What can hang from each mark:
sesus: gibored
gibored: buzi fubut nobip robapun sesus vekeg vomoz
naza: fubut vekeg
vomoz: gibored
vekeg: naza
fubut: gibored naza
buzi: gibored

Each row was made from one small tree. The marks that hang from a mark follow it in brackets, in alphabetical order. Every link used is in the known rows. Write each row's tree.
In the rows, 128 means zero.
Known rows:
vekeg{naza{fubut{gibored{robapun}}}}: [123  99 112 138 136  82 113 120  82 172 119 146 144 160 132 151 139 105
 121 139  91  85  89 110 140 141 168 150]
sesus{gibored{buzi vekeg}}: [126 136 126 133 120 120 108 112 141 132 129 114 126 162 137 125 128  86
 125 123 150 144 114 143 104 134 153 174]
vekeg{naza{fubut{gibored{nobip}}}}: [136 137 112 126 139 108 125 144 114 104 100 144 118 125 120 126 129 110
 118 161  83 101 110 118 137 144 150 179]
gibored{nobip vekeg{naza{fubut}}}: [133 143 117 152 133 123  71 145  80  98  89 124 101 141 120 125 152  95
 128 133 131  82 135 120 127 132 164 218]
naza{fubut vekeg}: [132 114 108 127  91 113 122 149 117 137 127 107 133  87 141 150 128 119
 161 102 109 114 132 144 127 103 127 172]
vomoz{gibored{nobip sesus}}: [134 147 148  96  98 141  94 164 134 101 125 153 103 134 109 128 112 161
 126 160 142 138 133 137 121 133 108  73]
gibored{buzi fubut vekeg{naza} vomoz}: [113 110 121 170 131 139 132  66 143 155 150  91 128  75 130 129 153 127
 129  70 169 102 140 113 136 123 147 184]
gibored{buzi nobip sesus vekeg vomoz}: [138 170 144 116 105 164 118 149 124  86 131 135 123 125 130 106 138 127
 141 105 136 148 120 140 112 128 114  99]
buzi{gibored}: [114 129 146 141 136 125 128 125 131 158 126 126 133 109 131 131 130 154
 137 142 153 122 155 132 147 123 114 114]
fubut{gibored}: [124 129 105 106 125 127 138 126 143 166 150 149 131  99 129 128 106 145
 127 150 128 112  91 117 136 125 131  80]
buzi{gibored{fubut nobip robapun sesus}}: [108 126 137 120 162 145 133 173 148 100 124 153 113 147 122 112 122 144
 115 146 151 180 188 107 124 110  98  96]
vomoz{gibored}: [131 111 138 121 106 122 104 102 134 163 148 126 128 112 112 146 114 161
 131 143 152  94 109 136 133 143 135 106]
vomoz{gibored{buzi nobip vekeg}}: [143 150 138 123 145 144  85 109 126 111 154 150 113 128 102 111 122 108
 129 162 148 120 109 133 102 179 143 191]
vekeg{naza}: [126 121 130 145  96 108 111 110 115 157 120 107 118 109 131 154 143 134
 130 119 153 100 131 117 145 118 142 125]
gibored{buzi fubut{naza} nobip robapun}: [136 122 115 114 147 142 176 124 136  71 175  92 125 108 133 136 125 107
 116 134 116 184 153 124 108 130 109 201]
buzi{gibored{fubut}}: [100 110 129 145 154 141 144 116 169 148 148 113 127  74 125 123 126 163
 126 124 171 135 183 117 145 107 110 142]
vekeg{naza{fubut}}: [127 112 134 150  98  98 103 119  91 128 112  99 130 122 130 159 154 124
 134 109 119  89 128 132 143 121 153 183]
gibored{buzi sesus vekeg}: [110 154 138 112  94 153  80 148 114 119 156 131 121 121 135 123 145 125
 140 112 166 138 112 128 110 121 137 114]
gibored{robapun}: [136 111 122 118 109 108 125 123 111 165 151 139 140 156 130 151 127 125
 131 124 143 129 103 117 124 126 134  91]
sesus{gibored{nobip vekeg}}: [139 155 109 122 118 129 102 154 144 112  85 138  98 176 126 110 108  87
 114 150 146 138 134 134 107 120 137 133]
vekeg{naza{fubut{gibored{robapun vomoz}}}}: [133  92 120 147 134  83 140  96  90 184 107 127 163 157 137 150 142 124
 128 110  80  73  83 122 152 135 159 115]
vomoz{gibored{buzi fubut nobip}}: [140 121 133 113 151 142 149  98 180  87 179 137 122  88  96 119 112 131
 115 145 139 166 138 131 106 169 119 199]
buzi{gibored{fubut{naza} robapun vekeg}}: [ 82 102 107 160 176 151 106 123 109 174 137  90 117 107 146 126 133 137
 124 137 172 104 190 105 144  96 127 163]
sesus{gibored}: [134 122 123 121  90 104 135 130 156 139 107 109 125 156 136 144 112 118
 119 126 139 143 127 147 123 109 132 100]
vomoz{gibored{nobip}}: [150 134 138 110 119 128 115 124 142 115 133 147 115 126 102 130 106 144
 125 165 136 122 118 136 123 156 123 123]
vomoz{gibored{buzi nobip sesus}}: [143 153 163  96 107 140 112 142 140  73 148 148 118 129 109 124 123 141
 128 156 124 166 120 146 107 160 116 123]
buzi{gibored{nobip robapun sesus vomoz}}: [131 137 161 130 138 131 145 163 119 114  90 152 139 177 133 118 130 155
 132 129 118 155 155 136 139 116  89  38]
vekeg{naza{fubut{gibored{nobip vomoz}}}}: [147 132 120 141 134 109 153 121 118 115  87 123 138 117 126 125 129 127
 126 132  74  90 108 134 150 137 139 144]

Which tree is each row?
[131 138 159 110  80 139 152 123 136 113 154 109 152 108 139 137 142 159
 145  80 124 157 112 154 129 118 107  61]	gibored{buzi sesus vomoz}
[114 123 121 161 112 114  58 122  74 148 104 107 114 128 129 142 160 111
 136 110 148  59 124 118 139 123 172 200]	gibored{vekeg{naza{fubut}}}
[158 137 130 123 103 113 172 130 170 105  81 108 128 162 131 126 105 118
 118 116 112 157 133 159 125 116 111  81]	sesus{gibored{nobip vomoz}}
[114 125 149 117 124 133  51 124  94 159 160 155 127 174 121 133 138 123
 133 135 157 122  94 123 104 155 152 119]	vomoz{gibored{buzi robapun sesus vekeg}}
[100 103 133 157 139 156 178 101 151 150 129  46 138  49 149 133 127 190
 134 105 147 114 200 143 170  84  90 113]	buzi{gibored{fubut{naza} vomoz}}
[141 162 140  91 119 150 175 148 153  86 138 151 141 111 130 105 117 145
 130 135  87 168  94 140 122 137  99  64]	fubut{gibored{buzi nobip sesus vomoz}}
[143 105 133 119 148 100 169  89 110 145 156 135 186 149 134 137 134 115
 136 106  59 119  59 142 125 160 143 138]	naza{fubut{gibored{buzi robapun vomoz}}}
[140 100 115 114 154 126 129 114 156 134 158 156 115 146  96 130 103 135
 107 152 145 140 138 111 113 150 126 134]	vomoz{gibored{fubut nobip robapun}}
[149 128 129 121 135 148 200  97 185  79 167 112 140  76 116 115 123 132
 126  93 125 174 142 138 119 136 102 154]	gibored{buzi fubut nobip vomoz}
[119 115 113 140 125  99 114 119 107 150 115 126 134 111 131 142 138 125
 125 138 100  77 103 120 147 133 159 165]	vekeg{naza{fubut{gibored}}}
[134 102 131 133 118 119 196  77 201 123 147  81 149 118 136 134 120 125
 117  75 130 175 141 155 122 116 118 139]	sesus{gibored{buzi fubut vomoz}}
[150 158 134 130 125 149 138 110 130 102 143 130 133 114 123 107 133 109
 139 109 131 134 112 140 115 147 126 156]	gibored{buzi nobip vekeg vomoz}
[117 114  95 122 153 116  85 137  82 175 129 167 139 164 130 124 124 101
 128 143 116  76  74 110 121 138 171 144]	naza{fubut{gibored{robapun vekeg}}}
[117 162  86 112 139 164 113 160 112 128 116 120  98  90 139 105 105 125
 124 183 123  96 120 115 132 116 126 128]	fubut{gibored{nobip vekeg} naza}
[149 149 125 101 154 123 155 136 134  60 148 154 143 118 119 111 121  99
 127 155  68 148  88 139 108 168 134 201]	naza{fubut{gibored{buzi nobip}}}
[151 139 116 112 131 127 167 135 136 104 110 140 146 118 123 115 112 136
 130 132  69 109  95 144 136 137 122 118]	naza{fubut{gibored{nobip vomoz}}}
[170 126 143 125 127  97 188 108 147  97 108 125 155 213 133 131 120  82
 117 116  83 188 109 157 103 151 120 126]	sesus{gibored{buzi nobip robapun vomoz}}
[154 141 156 106 107 130 160 141 120  86 139 143 148 168 131 128 137 122
 133 106  99 185 109 143 112 138 103  75]	gibored{buzi nobip robapun sesus vomoz}
[118 135 117 111 122 138 162 114 122 124 168  91 140  69 148 135 118 134
 133 155  98 131  98 136 133 132 120 151]	fubut{gibored{buzi} naza}
[101 128 151 149 139 139  91 144  92 189 102 142 137 172 143 120 142 154
 141 109 161 104 143 124 144 102 122  39]	buzi{gibored{robapun sesus vekeg vomoz}}
[139 142 122  93 120 132 158 163 123 131 117 171 136 166 131 115 108 144
 122 140  95 149  92 119 129 121 103   4]	fubut{gibored{nobip robapun sesus vomoz}}
[132 140 127 150 137 128  54 116 105 148 103 141  88 136 106 123 128 121
 120 165 161  73 133 112 129 155 157 168]	vomoz{gibored{nobip vekeg{naza}}}
[137 133 110 152 135  96  86 140 108 139  65 139  96 226 131 129 130  62
 103 151 141 125 136 111 113 131 163 155]	sesus{gibored{nobip robapun vekeg{naza}}}
[117 132 127 133 171 148 157 138 179  99 133 134 112  87 115 106 116 148
 119 148 152 158 192 117 133 122 100 156]	buzi{gibored{fubut nobip}}
[128 155 164 127 125 148 144 164 139  98  92 132 130 126 133 110 128 172
 136 128 128 148 169 146 147 108  84  44]	buzi{gibored{nobip sesus vomoz}}
[147 139 141 106  93 131 142 164 116 114 117 146 132 168 130 131 123 143
 130 109 119 156 118 133 125 110 103  25]	gibored{nobip robapun sesus vomoz}
[119 137 134 174 176 117  81 137  83 154  83 154 106 177 127 117 147  95
 120 165 149 103 162  96 134 144 146 168]	buzi{gibored{nobip robapun vekeg{naza}}}
[137  94  96 125 126 100 159 128 113 192 120 135 164 122 148 141 115 121
 155 105  62 100  89 133 137 116 129 112]	naza{fubut{gibored{robapun vomoz}} vekeg}
[106 131 125 122 105 114  93 159  99 132 103 132 122 124 137 140 144 144
 126 135 104  95 109 120 146 110 148 108]	vekeg{naza{fubut{gibored{sesus}}}}
[ 69 124 129 169 147 153  65 145 129 162 104 116  92  96 134 118 153 157
 123 121 201 102 203  95 151  88 134 132]	buzi{gibored{fubut sesus vekeg{naza}}}
[101  98 145 140 142 137 150 133 150 167 129 120 143 131 138 129 132 178
 128  93 153 145 174 122 148  90  96  43]	buzi{gibored{fubut robapun sesus vomoz}}
[144 118 118 111 151 130 169 117 156  86 178 146 132 130 113 123 123  97
 115 127 128 194 133 114  97 150 120 182]	gibored{buzi fubut nobip robapun}
[109 132 166 136 109 141 136 144 136 148 107 115 143 111 141 128 136 188
 145 108 141 126 158 147 158  96  96  29]	buzi{gibored{sesus vomoz}}
[110  87  81 130 111 135 154 140 128 168 152  75 116  67 155 156 114 131
 143 108 133 139 173 115 133  75 107 145]	gibored{fubut{naza{vekeg}} robapun}
[110 124 109 129 138 155 118 101 153 133 183 121 120  78 123 118 135 117
 127 103 181 134 132 113 110 128 143 194]	gibored{buzi fubut vekeg}
[141 140 127 150 146 115  95 115  87 119 127 149 113 170 121 127 155  64
 122 138 135 131 115 103 107 165 158 204]	gibored{buzi nobip robapun vekeg{naza}}
